Each row was made from one path, in order. Every step used is in the known rows, and no mark comes twice. Write each row's path.
In the rows, 128 means zero.
Known rows:
bige-zuviv-sava-limodo-gazozi-kolu: [ 84 105 119 131 121 111 138 120 146 173  92 125 102 111 112 166 128 148
 133 188  99  89 141  85 144 108  95 127 103 100 108 128 151 100 137 137
 164  88 138 113 173 125 139 116 152 188 130 103 130 166 108  91 139 139
 110 120]
veki-minufu-gazozi: [167 153  98  67 204 103 150 109  89 114 145 143 158 104  81 145 144 114
 105 157 121 176 128  86 158 206 117 107 122  73  86 125  76 117 120 172
 153 129 105 112 136 118 121 175 137 129  88 129 145 160 142  63 108 103
  77 141]
kolu-limodo: [144 118 156 102 165 147 156 128 134 118 133 103 110 107 120 137 159 148
  75 138 116 122 131 124 154 165 129 109 129 119 103 116 146 105 120 170
 177 132 133 148 138  86  96 122  87 150 130 144 116 125 139 152 152  84
 152 109]
minufu-gazozi-kolu-limodo-safim-zuviv-sava: [125 115  91 117 116 119 164  96 151 187  75 106 125 123 137 116 125 142
 139 131 105 126 163  87 117 130  80 103 103 118 112 120 129  93  86 110
 134 104 115  65 143 168 130 111 165 157  91 124  76 129 161 103 139 119
 168 103]
safim-zuviv-sava-limodo-minufu-gazozi-kolu: [ 87 125 102 108 153  89 129 102 126 164  85 122 117 120  84 140 140 149
 132 186  84 113 156  55 120 120  98 131  94 108 104 130 100 111 126 140
 170 113 124 104 182 139 148 121 189 161 117 112 119 180 129  73 119 126
  95  90]
kolu-gazozi-zuviv-sava-limodo-safim: [124  85  92 112 137 149 166 138 167 158 101 113 124 147 128 159 152 153
  65 124 121  92 113  98 143 143  70  93 165 103 132 149 160 124 111 143
 159 102 147 112 139 115 116  67  60 110 156 107  72 133 168 118 166  90
 158 115]
mudaf-zuviv-gazozi-kolu-limodo-minufu: [115 126 139 132 173 131 122 133 107 120  91  92 130 141  84 153 152 185
 132 178 117 115 137 116 171 108 132 129 111  85 107 154 133 123 164 184
 188 137 119 142 167 110 117 137 129 137 147 116 117 150 142 113 133 135
 140 126]
limodo-sava-kolu: [121  61 137  94 162 204 172 139 123 121 163 163 172 119 144 136 107 104
 109 137 134 118 107 106 122 162  80 111 200  91 157 141 136  95 153 124
 178 112 179 103 129 106 135 108  60 122  99 107 116 112 113  82 137  79
 123 106]
minufu-bige-zuviv-sava-kolu: [145  67 151 135 115 174 182  95 117 124 180 117 115 124 167 122  62 114
 129 133 174 131 113 114 137 149 104 116 155  91 116  96 147  67  84 138
 139 115 138  92 128 147 114 149  76 174  85 120 110 121 125  90 105  98
 120 124]
veki-minufu-gazozi-kolu-limodo: [109 133 120 104 188 106 138 127 123 132 108 119 126 106  81 163 187 154
  83 175  96 129 139  76 143 147 107 135  87 124  50 113 120 106 133 184
 198 148 116 151 187  84 129 111 158 171 144 143 115 172 119 132 140  78
 109  97]
minufu-gazozi-kolu-limodo-safim: [119 106  71 107 184 118 143 143 158 165  79 105 165 131  86 169 177 159
  79 171  96 119 125  81 130 157  69 123 124 102  86 142 118 115 123 154
 173 112 128 130 164  76 131  67 119 122 162 108  94 149 156 117 161  90
 136  90]
bige-minufu-gazozi-zuviv: [143 172 119 112 168  86  91  81 135 173 133 125 113  75 107 135 145  93
  70 149  83 104 135  69 153 187 129  92 144 106 119 122  26  90 102 135
 136  81 138 155 170 109 131 141 168 106 138 105 153 187 171  93 140 133
  93  56]
veki-minufu-bige: [158 169  81 110 245 108 158 130  75 115 177 164 194  78 113 125 142  93
  75 142 130 188  76  79 158 250 124 103 164  54 111 124 115  65  94 189
 139 106 119 104  92 107  99 189 104 157 110 147 153 112 105 102  83  95
  49 160]
safim-zuviv: [162 129 134  81 152 148 157 112 132 157 130 136 134  84 135 110 101 101
 109 116  95 150 159 131 133 183 111  92 169 105 174 135 133  85 112  97
 118  76 139  91  91 169 103 180 119 129  67 119 135  82 157  91 160 123
 162 100]
bige-minufu-gazozi-zuviv-sava: [143 152 123 132 105 104 130  64 149 184 109 109  91  99 149 104 120 115
 118 123 108 101 145  70 146 148 122  86 110 118 122 109  71  91  76 120
 134  89 120  94 159 148 129 127 173 152 103 129 117 170 162 104 125 141
 124  96]
gazozi-kolu-zuviv: [119 121 146 112 160 137  93  90 151 127  79 150 109  89 122 158 110 142
  71 148  52  92 152 100 163 170  77 106 128 111 118 144 105 110 139  96
 198 104 179 132 178 112 113 113 133 118 138 105 129 141 147 130 173 141
 139 103]
limodo-zuviv: [133 155 111  89 185 149 137 132 147 128 106 146 165  83 131 143 110 110
 115 143  73 123 134  99 151 214  73  66 194  76 153 153 120 105 131 102
 161  72 174 111 102 117 101 118 115 103 100 127 125 115 154  90 168 133
 146 107]
veki-limodo-zuviv: [144 159  86  65 207 148 157 136 125 143 114 169 189  98 112 163 130 104
 124 148  64 128 131  96 167 245  62  81 182  47 128 130 152  97 142 110
 175  62 158 105  92 116  90 114  97 114 106 133 103 129 134  83 174 117
 127 142]
limodo-gazozi: [140 119 139  99 155 145 134 118 107 140 115 143 134 104 104 168 110 132
 130 159 109 104 129 122 158 169 110  99 162  57 136 143 133 112 170 141
 145  89 137 121 136 126 135 166 110 121 112  91 147 146 137  73 134 143
 141 150]
sava-kolu-gazozi: [123  69 171 104 146 202 138 112 110 126 180 139 121 115 101 166 113 133
  69 111 101  93 126 135 135 129 110 120 187 107  81 143 167 121 153 155
 180 136 171 167 201 112 133 150  71 122 126  80 116 173 148  99 139  75
 138 119]
safim-zuviv-sava-kolu: [142  53 164 112  98 193 187  96 120 132 153 134 111 132 165 113  61 122
 135 101 150 115 134 123 124 133  88 103 167 110 148 111 165  73 127 115
 141 121 141  71 119 180 134 149  82 151  73 120  98 108 138  87 135  85
 169 124]
zuviv-gazozi-kolu-limodo: [ 94 138 145 134 157 127 147 141 164 167 111  98 116 116 119 150 179 169
  84 131  88 108 145 114 162 103 125 130  79 133  72 116 149  94 130 172
 167 118 145 153 161  75 116  97 134 172 144 127 120 152 132 149 171 102
 133  86]
minufu-gazozi-zuviv: [145 177 124 110 162  99 109 104 155 168 127 125 119  72  93 145 154  94
  71 135  67 100 148  73 156 184 114 105 149 111 123 112  45 109 120 136
 165  95 144 154 168 122 128 129 175 108 127  99 134 168 161  96 153 126
 107  66]
gazozi-kolu-zuviv-sava-limodo-minufu-bige: [102 134 106 128 209 107 136 107  83 109 135 138 140 120 122 133 117 137
  85 180 121 131  92  66 145 190 112 110 153  63 122 138 121  85 104 177
 168 117 144 117 132 113 110 144 106 142 152 134 118 138 121 108  78 117
  75 127]
kolu-limodo-gazozi-zuviv-sava: [129 136 142 148  99 132 141  96 151 170  90 116  93 107 141 142 130 136
 123 123 104  74 150  83 162 127 104  88 125 112 122 118 126  98 123 132
 165 106 127 106 161 159 129 111 156 154 121 122  91 154 141 127 142 134
 166 121]
safim-zuviv-gazozi: [138 165 143 122 144 140 171 132 165 196 141 111 140 116 159 111 111 133
 114  66  98 145 166 166 184 115 141  92 122  95 139 133 140  79 113 124
  77  62 160 113  75 148 101 175 113 126  66 100 147 102 177  85 187 153
 157  97]
safim-zuviv-sava: [156 120 132 112  96 146 173  89 142 172 105 115 112 105 167  89  93 121
 147  98 117 134 161 114 132 148 109  81 127 116 157 118 145  85  80  94
 120  85 118  50 104 189 108 155 135 169  56 137 104 101 150 103 135 136
 172 128]

Write each row's path:
[126 122 179 132 146 170 148 113 157 143 148 127 118 140 167 147  88 154
  84  74 102 104 147 167 208 116 114  96 129  88 111 133 136  93 144 130
 128 104 191 147 117 119 110 140  69  97 107  91 135 123 179 102 188 136
 162 108] => sava-kolu-zuviv-gazozi
[118  60 145 115 126 201 149 105 119 145 152 138 126 128 115 162 103 143
  92 104 106  93 138 124 123 114  85 113 185 108  85 150 181 116 141 138
 164 135 158 135 198 146 138 131  86 117 121  80  79 165 164  99 142  76
 169 120] => limodo-safim-zuviv-sava-kolu-gazozi
[104 125 103 112 141  86 120 101 125 155  80 109 115 131  77 132 150 155
 132 188  88 109 147  74 135 129 113 137  74 104 105 120  94 118 130 157
 176 118 125 107 200 124 148 118 188 167 124 108 122 183 140  74 126 140
  93 105] => mudaf-zuviv-sava-limodo-minufu-gazozi-kolu
[123 115 128 125 115 114 111  50 136 155  78 125  85 111 155 118  94 142
 118 143  92  99 152  81 147 143  94  94  83 112 101 121  92  93  86 100
 155 107 140  85 180 139 126 115 159 155 109 126 112 170 160 114 131 152
 133 114] => bige-minufu-gazozi-kolu-zuviv-sava
[119 125 129 127 155 154 184 144 164 189 134 110 156 145 152 139 115 154
 104  76 114 133 155 156 177 104 111 103 135  92 116 139 157  79 131 138
  88  86 158 127  86 134 113 137  89 105  98  97 112 100 182  92 195 115
 179  86] => sava-kolu-limodo-safim-zuviv-gazozi
[ 90 151  99 139 154 115 141 140 186 224  85 119 159 109 122 138 141 147
 116 117  58 117 160 105 154  97  99 123  92 108 116 143 134  86 128 114
 119  60 155 108 134 126 138 117 167 153 105  91 138 138 145  92 183 148
 123  81] => limodo-safim-zuviv-gazozi-kolu
[162  47 165 122  84 189 180  90 118 120 143 117 105 143 152  98  77 130
 137 104 158 105 127 144 143 145 111 110 138 109 147  93 157  80 134 141
 150 131 138  72 145 161 132 141  78 161  77 111 102 110 155  91 143 105
 165 146] => mudaf-zuviv-sava-kolu
[103 168 101 141 234  99 134 133  90 134 147 119 172 110 106 140 149 141
  90 170 117 146  94  77 153 175 138 126 140  63  91 135 114  78 114 198
 148 114 134 145 131  86 111 157 129 146 154 128 134 147 120 112  85 114
  69 111] => zuviv-gazozi-kolu-limodo-minufu-bige
[127 108  98 125 110 135 167 103 158 185  72 110 125 120 149 113 120 145
 136 120 110 120 156  93 121 128  79  98 111 123 130 129 153  87  89 103
 134  94 116  58 129 172 121 110 147 162  92 131  79 112 152 117 151 118
 182 112] => gazozi-kolu-limodo-safim-zuviv-sava
[142 188 124 154 165 111 161 131 162 187 183  89 143 106 164 123 111 122
 106 112 130 171 134 150 200 142 164 108 110  71  97 110 113  73  55 152
  73  49 156 142  86  99  70 172 103 165  87 101 164 120 158  86 140 170
  87  96] => minufu-bige-zuviv-gazozi
[111 125 129 100 179 105  74  63 128 135  90 149 103  95 114 156 108 135
  72 174  55 103 151  87 151 178  85 103 114 104  94 139  61 102 120 107
 179 105 168 142 198  99 128 120 155 108 145 100 141 173 163 109 153 147
 111  83] => bige-minufu-gazozi-kolu-zuviv
[118  78 154 131 134 183 143  94 107 136 187 129 116 112 122 155  99 126
  87 123 121 108 126 121 133 131 114 121 170 102  59 123 164 105 111 156
 165 133 162 154 201 125 119 150  93 149 122  88 103 175 144 100 106  86
 124 117] => minufu-bige-zuviv-sava-kolu-gazozi
[123 121 163 135 141 168 110 113 147 155 155 142 113  85  96 174 140 109
  50 108  66  64 139  97 155 137 103 109 196 122 106 139 119 110 156 142
 192 119 172 182 202 127 134 121 126 105 153  78 110 179 151 123 167  95
 141  80] => sava-kolu-gazozi-zuviv
[117 136 146 125 143 130 124 125 145 152 121 142 100  93 109 175 143 116
  75 144  88  61 135  93 174 156 104  92 179  96 152 133 120 108 166 145
 173  97 155 159 151 136 129 120 124 106 156  94 124 152 144 108 166 121
 146  97] => sava-limodo-gazozi-zuviv
[140  91  64 113 169 130 190 142 138 134 127 114 150 144 140 146 133 142
  85 155 166 149  92  93 148 178  77  95 157  71 125 138 156 100  76 159
 139  97 121  86  92 115  95  97  48 139 136 127  89 104 148 104 133  96
 120 140] => veki-minufu-bige-zuviv-sava-limodo-safim
[147  52 169 118  98 196 188  99 123 127 152 126 108 136 163 114  70 132
 125 103 155 107 117 120 132 133  96 106 157 108 138 110 161  83 125 130
 154 128 139  77 126 152 136 134  65 155  81 123 104 123 129  93 129  85
 150 135] => zuviv-sava-kolu
[119  80 165 121 134 158 165 105 123 117 145 110  91 135 132 148 135 148
  87 134 136  94 133 101 143 132 103 119 132 132  77  93 141  90 132 174
 189 166 132 147 173 113 132 104 104 146 137 139  78 152 142 136 143  57
 163  90] => minufu-gazozi-zuviv-sava-kolu-limodo
[123  74 170 128 123 178 170 114 133 116 143 110  91 131 143 145 131 148
  85 124 141  91 128 108 147 128 104 114 142 132  94 101 164  86 135 168
 190 158 138 138 160 117 121  99  87 152 138 139  81 137 134 149 146  57
 170 101] => gazozi-zuviv-sava-kolu-limodo
[126  72 163 117 158 171 149 119  82  81 125 102 120 149 107 160 108 177
 134 174 160 116 116 104 150 116 109 114 160  82 113 154 150 119 157 176
 200 162 111 128 143 129 120 139  74 124 137 134  95 142 127 114 105  91
 155 139] => zuviv-sava-kolu-limodo-minufu
[139  77  87  99 136 149 187 138 162 150 100 107 131 156 145 135 136 157
  83 128 146 114 105 108 140 159  76  93 153  94 151 143 163 112 100 138
 144  96 133  79 101 116 113  76  42 122 131 121  86 106 161 108 159  96
 155 130] => zuviv-sava-limodo-safim
[146 176 110 102 186  98 107 107 122 156 121 131 139  94  67 167 157 108
  94 163  72 105 141  64 168 184 105 112 153  82 112 126  59 116 141 150
 182 100 124 156 166 133 129 131 163  98 143 102 116 181 148  83 140 127
  99  90] => veki-limodo-minufu-gazozi-zuviv
[113  99 129 116 134 125 165 112 100 128 143 132  95 128 134 159 106 136
 123 174 152 105 119 111 159 155 114  95 152  59 125 116 165 101 125 167
 137 101 136 120 127 132 115 149  89 153 126 111 120 138 133  84 110 129
 128 146] => minufu-bige-zuviv-sava-limodo-gazozi
[147 135 120 149 130 114 159  94 120 142 139  85 110 107 157 116 101 132
 146 167 162 157 129  95 149 154 132 106 116  88  96 106 125  84  39 146
 139  97 107  94 130 135  76 150 125 194  95 142 109 128 128 113  80 143
 110 130] => kolu-limodo-minufu-bige-zuviv-sava
[134 142 145 146  92 144 131  91 163 179 108 117  95  94 137 127 134 129
 100  94  84  77 149  87 152 123 111  93 132 129 113 124 125 107 105 122
 167 104 141 111 178 155 121 119 153 155 114 113  96 165 153 129 142 131
 155 112] => kolu-gazozi-zuviv-sava
[127 138 106 118 207 115 159 116  76 111 159 128 141 122 126 119 120 128
  93 167 146 145  81  77 147 201 133 106 166  59 135 131 127  84  95 189
 146 112 130 108 106 116 100 165  85 145 136 142 125 126 120  96  70 107
  73 136] => zuviv-sava-limodo-minufu-bige
[144  94  97  79 161 146 175 131 142 157 116 130 144 121 135 132 117 121
  87 125 111 143 142 124 129 177  79  87 187  99 176 152 157  95 114 108
 120  78 142  92  84 159 105 134  77 103 105 114 102  76 173  91 178  99
 177  99] => sava-limodo-safim-zuviv
[153 144 109  74 183  88 112  64  94 154 152 117 119 104 115 111 121 111
  97 169 122 152 122  96 129 200 144  97 118  84 100 116  35  94  79 145
 100  85 120 124 151  86 131 175 136 126 104 117 172 184 178  59 108 131
  71  89] => bige-minufu-gazozi
[ 78 102 120 122 125 117 141 117 138 178  82 140 109 113 107 157 128 145
 131 169  82  81 151  82 132 110  86 120 113 103 129 132 161  95 158 130
 162  94 141 102 167 144 149 118 160 173 125 104 120 156 115  92 149 127
 132 113] => safim-zuviv-sava-limodo-gazozi-kolu
[137 120 121  85 160 101 144  94  93 110 140  97 103 140  95 145 116 142
 127 196 147 146 133  89 147 155 127 110 127  71 102 124  81 135  96 167
 157 126 109 126 151 127 114 154 118 130 111 121 119 170 155  55  86 130
  95 113] => bige-zuviv-sava-limodo-minufu-gazozi
[155 113 102 114 108 145 175  97 151 180  86 113 130 117 159 101  98 128
 143 105 122 134 153 106 127 148  85  81 133 107 157 132 144  91  84  90
 118  81 118  43 102 182 116 131 124 146  72 124  90  98 161 102 146 132
 182 127] => limodo-safim-zuviv-sava
[167 164 148 135 123 136 159 124 163 178 129  91 127 133 138  92 134 146
 114  69 108 130 152 196 213 136 175 101  82  87 142 106 132  95 123 160
  91  75 161 112 114 119  95 164 110 142  75  93 157 102 199  89 199 182
 148 132] => mudaf-zuviv-gazozi
[135 156 163 129 153 148 138 113 170 160 128 121 119 124 162 141 107 155
  82  78  85 111 155 164 216 127 125  88 114  87 115 137 120 102 128 125
 119  85 186 144 109 111  94 142  88 102 104 100 142 121 183 109 192 160
 151 108] => kolu-zuviv-gazozi
